Each row was made from one small tree. The marks that hang from a mark follow it in brackets, in alphabetical order. Every link used is in the known rows. Write each row's tree.
Known rows:
nide(disema(suli) pomi): [ 17.7 -40.9 -19.4  18.4  25.5 -23.6 -23.8  17.0   8.4  27.8 -10.5  35.7
  19.2 -18.9 -20.2  23.6  19.8  12.7]
disema(gove suli): [ 12.6  -8.0   8.8  31.3  27.9 -23.8 -14.2  28.2   2.7  27.3   3.6  39.0
  13.1 -30.5 -22.6  32.6  10.5  16.1]
nofor(disema(gove nide vabaf)): [ 30.4 -16.6  31.9  19.5  17.0  -7.2  -2.4  20.1  33.7  37.9   0.7  30.0
 -11.1  -0.9 -14.1  62.6  24.7   3.1]
vabaf(disema): [  4.7 -25.2 -14.7  13.8 -12.0   8.6 -36.6  29.4   0.3  13.1   6.8  24.5
  15.1  -2.2 -37.2  29.5  29.7  -2.5]
nofor(disema): [  8.3 -38.8  10.0  11.3   5.7   3.3 -20.8  14.6  13.3  22.7   3.4  19.9
  12.0   3.0 -32.3  51.6  38.4  -9.2]
pomi(nide(disema(gove vabaf))): [-21.8  25.5   8.9  16.5  10.7  -9.4  -9.6  16.3  48.8  28.5 -20.8   9.9
   5.6  -5.4  -8.8  55.6  28.1 -15.7]
pomi(nide(disema(vabaf))): [-27.5   2.9  -9.4   4.8  12.9   1.5 -22.3  10.4  39.9  25.5 -26.1  21.7
  13.0  10.7 -13.3  48.0  29.8 -19.1]
disema(gove): [  4.5  -1.7  10.8  25.8  17.6  -3.7 -13.6  23.0  23.8  27.8   2.6   9.5
  17.0 -12.8 -24.5  41.4  23.4   4.5]
mizik(gove(disema(nide suli))): [ 26.9 -45.4 -33.3  30.2  14.9 -23.2   0.0  20.2 -35.3  34.2  10.2  67.5
  18.6  25.4 -20.5  39.5  20.4  45.0]
nofor(disema(vabaf)): [ 20.3 -23.8  18.9   2.5  11.0   2.3 -19.2   9.3  27.4  37.4 -11.8  22.1
  -7.7   2.8 -29.0  59.1  39.2 -14.5]
vabaf(disema(suli)): [ 15.7 -31.7 -17.2  18.6  -0.2 -11.4 -37.0  33.6 -21.4  13.0   8.0  53.9
  10.9 -17.9 -36.5  21.0  16.9  10.8]
nide(disema pomi): [  8.9 -34.2 -16.8  13.0  16.9  -4.6 -23.6  13.2  30.9  27.8  -9.8   4.6
  23.8  -3.7 -22.6  31.5  33.3   2.2]
pomi(nide(disema(gove suli vabaf))): [-13.6  19.1   6.7  22.2  23.0 -28.3 -10.8  20.4  28.4  28.6 -19.9  39.5
   4.3 -17.1  -6.2  47.6  15.3  -3.6]
vabaf(disema(gove(mizik) nide suli)): [ 24.3 -20.3 -12.8  35.1  15.9 -39.4  -1.7  41.7 -30.4  21.8   9.5  49.9
  -4.7 -18.7 -22.8   9.2  -9.7  27.3]
nide(disema(gove suli)): [  0.2 -11.5  18.6  35.5   9.5 -27.8 -13.4  33.6  10.1  22.1   0.3  37.6
   9.9 -15.4 -16.8  40.5   9.3  -5.3]
disema(gove(mizik) suli): [ 12.8  -1.7  -0.7  29.7  36.7 -41.0   2.4  26.2 -11.0  36.9  -6.2  29.2
   0.6 -26.7 -25.7  16.5  -1.2  15.4]
gove(disema mizik): [ 13.6 -19.9 -30.6   9.4   3.8 -21.6  -9.4  18.5 -16.9  30.9 -13.6   0.1
  12.5  18.9 -43.6  22.8  27.9  -5.2]
disema(gove vabaf): [ 17.0  14.7  19.5  17.8  22.8  -4.3 -11.1  17.7  36.5  41.4 -10.5  12.1
  -3.1 -16.7 -22.8  47.6  24.9  -0.1]
gove(disema): [ 13.7 -26.1 -22.4  10.4  -5.6  -5.0 -25.8  21.1  -3.2  24.0  -2.2  12.3
  24.7  17.2 -41.2  40.6  40.1  -5.1]
mizik(gove(disema(vabaf))): [ 25.1  -5.3 -18.2  12.5  -1.1  -5.5  -4.8   6.4   6.3  48.2 -11.6  18.0
  -3.0  26.6 -29.3  56.5  45.0  15.7]
disema(nide): [  2.8 -39.1 -10.8  16.4  27.2   7.4 -19.6  21.9   7.3  24.0   5.4  44.6
  28.2  15.1 -20.3  33.5  14.7  14.1]
gove(disema(nide suli vabaf) mizik): [ 37.8 -25.9 -29.7  11.4  28.1 -40.4  -2.8  22.5 -30.3  42.2 -20.1  55.4
  -7.6  16.1 -28.4  20.5   3.3  15.2]
mizik(gove(disema(nide suli vabaf))): [ 38.6 -28.4 -25.6  20.9  20.8 -22.8   0.8  16.0 -22.2  47.3  -5.2  70.1
  -1.8  24.3 -17.1  46.3  20.0  42.8]

Write each row's tree:
[ 19.6  -3.5  -8.4  29.8   6.4 -38.0  -8.4  37.2 -24.7  23.3   2.6  29.3
  -9.0 -31.8 -33.3  11.1   0.9  13.7]	vabaf(disema(gove(mizik) suli))
[ 49.0 -33.6 -23.4  32.3  21.1 -25.9 -18.4  36.8  -8.2  23.1  13.8  45.6
  13.7 -37.9 -18.7  14.8   8.2  49.3]	vabaf(disema(gove nide(pomi) suli))
[ 41.3 -56.4 -41.0  18.7  23.9 -16.1 -30.6  30.8 -17.3  20.1   9.5  59.9
  18.4 -22.1 -24.7   8.2  12.2  45.0]	vabaf(disema(nide(pomi) suli))
[ 30.0  -2.0   2.9  26.9  51.3 -39.9   9.6  25.2  -4.2  47.0 -14.8  50.6
 -14.2 -14.7 -12.0  19.9 -12.7  26.3]	disema(gove(mizik) nide suli vabaf)
[ 41.3 -51.2 -47.9  11.1  19.2  -8.9 -19.3  17.8  -0.4  30.8  -0.8  16.9
  32.7  14.3 -29.0  27.6  33.1  30.8]	gove(disema(nide(pomi)))
[ 34.9  -2.9   6.9  23.6  32.8 -33.9 -10.3  18.5  34.6  44.5 -19.3  23.1
  -7.7 -34.9 -12.7  35.3  18.8  13.2]	nide(disema(gove suli vabaf) pomi)
[ 15.4 -12.5  -9.7  28.9   3.1 -19.0  -2.5  36.7  -6.5  21.9   9.2  20.1
   0.0  -5.2 -25.0  17.2   1.9  14.3]	vabaf(disema(gove(mizik) nide))
[ 11.7   1.9  -5.0  25.4  -5.5 -20.0  -9.2  32.5  -2.8  23.4   3.9  -1.8
  -4.5 -17.3 -35.7  17.8  12.1   1.9]	vabaf(disema(gove(mizik)))
[-19.2  -3.1  -9.5  10.3  24.0 -17.7 -23.6  15.0  18.1  25.1 -26.7  50.5
   7.4  -2.7 -10.8  41.8  18.3  -7.3]	pomi(nide(disema(suli vabaf)))
[-23.5   1.2  -0.4  30.3  16.1 -28.8 -11.4  26.6  14.0  15.5  -6.1  37.6
  25.2 -17.2  -9.6  39.7  14.9   1.4]	pomi(nide(disema(gove suli)))
[ 21.5 -17.6  -8.5   4.3  21.8  -4.5 -21.2   7.5  45.2  40.9 -24.9   6.4
   4.5  -5.6 -19.7  40.5  34.3  -2.4]	nide(disema(vabaf) pomi)
[ 32.8 -49.6 -39.4  13.2  11.6   2.9 -30.6  25.3   5.1  20.3   9.3  28.6
  23.7  -6.6 -26.2  16.8  22.5  33.1]	vabaf(disema(nide(pomi)))
[ 22.5 -29.8 -28.7  26.4   5.9 -23.4  -7.0  16.6 -31.0  35.2   3.1  45.8
  11.9  13.2 -29.9  40.2  33.2  30.4]	mizik(gove(disema(suli)))
[ 37.2 -20.7 -29.1  24.2  18.8 -24.1   0.1  28.3   1.9  30.9   4.5   4.8
   4.1 -22.7 -24.0   6.0   7.1  36.4]	vabaf(disema(gove(mizik) nide(pomi)))
[  3.2  11.9  28.6  21.9   5.5  -9.2 -11.1  22.3  46.5  36.6 -14.0   8.9
  -6.5  -3.3 -16.3  56.1  23.5 -22.3]	nide(disema(gove vabaf))
[ 41.9  -3.4 -12.6  16.0  53.9 -27.1  10.7  12.8  27.0  55.7 -19.3   5.4
  -9.6 -17.2 -12.5  18.4   6.4  36.0]	disema(gove(mizik) nide(pomi) vabaf)
[ -9.7   2.3  12.2  28.8   7.3 -25.9   2.4  25.6  19.0  28.9  -9.0  -3.8
   0.1  -1.8 -21.1  31.4   9.9 -17.0]	nide(disema(gove(mizik)))
[ 23.0 -19.5  -1.6  30.8  24.2 -33.4 -12.3  23.6  20.0  31.7  -5.6  21.3
  13.7 -34.6 -14.8  30.5  16.6  17.2]	nide(disema(gove suli) pomi)
[ 34.9 -16.0 -16.1   8.0  12.9 -25.7 -24.8  20.4 -11.0  36.5 -18.0  42.8
   0.6   1.8 -35.4  37.9  28.7   3.3]	gove(disema(suli vabaf))
[ 13.7  21.6  11.2  17.4  30.2 -22.2   4.1  15.6  24.3  49.0 -21.2  -0.9
 -14.9 -12.8 -26.5  30.2   9.8  -0.9]	disema(gove(mizik) vabaf)
[ 51.8 -28.1 -48.7   0.3  31.7 -25.8  -2.2   9.2   1.3  50.8 -26.1   6.9
   0.0  13.0 -28.1  16.7  23.3  26.3]	gove(disema(nide(pomi) vabaf) mizik)
[ 52.0 -15.0  -6.7  23.6  58.1 -28.4  -6.3  18.4  18.5  47.6 -10.8  47.9
   1.2 -35.7  -8.7  28.1   6.6  47.0]	disema(gove nide(pomi) suli vabaf)
[ 25.7  -3.7 -22.9   0.7   8.3 -22.5  -9.4  14.3  -2.2  45.0 -28.5   3.4
  -8.3  20.1 -40.2  30.5  27.0 -11.0]	gove(disema(vabaf) mizik)
[ 61.6 -41.2 -41.0   7.6  35.4 -28.8 -19.3  18.3  -9.0  43.6 -17.2  49.9
   7.8  -2.3 -24.3  24.9  22.9  38.2]	gove(disema(nide(pomi) suli vabaf))
[ 36.5 -31.9 -23.5   5.4  49.6   0.2 -17.4   8.5  31.2  45.3 -14.8  30.5
  12.1  -3.8 -16.0  28.6  21.7  31.9]	disema(nide(pomi) vabaf)
[ 50.0 -57.6 -49.8  16.8  29.4 -29.1 -19.6  23.2 -21.6  31.1  -2.7  46.6
  27.2  -0.5 -26.0  18.9  22.5  42.5]	gove(disema(nide(pomi) suli))
[ 10.9  12.5  17.4  27.0  24.4 -46.0   4.9  24.2  12.3  43.2 -24.7  28.4
 -22.3 -14.6 -16.0  31.6  -0.3  -9.9]	nide(disema(gove(mizik) suli vabaf))
[ 16.5 -18.0  -4.0  34.1  44.6 -39.6   9.8  29.7 -16.4  34.5  -1.1  49.2
   4.1 -13.1 -15.8  13.4 -13.4  29.0]	disema(gove(mizik) nide suli)
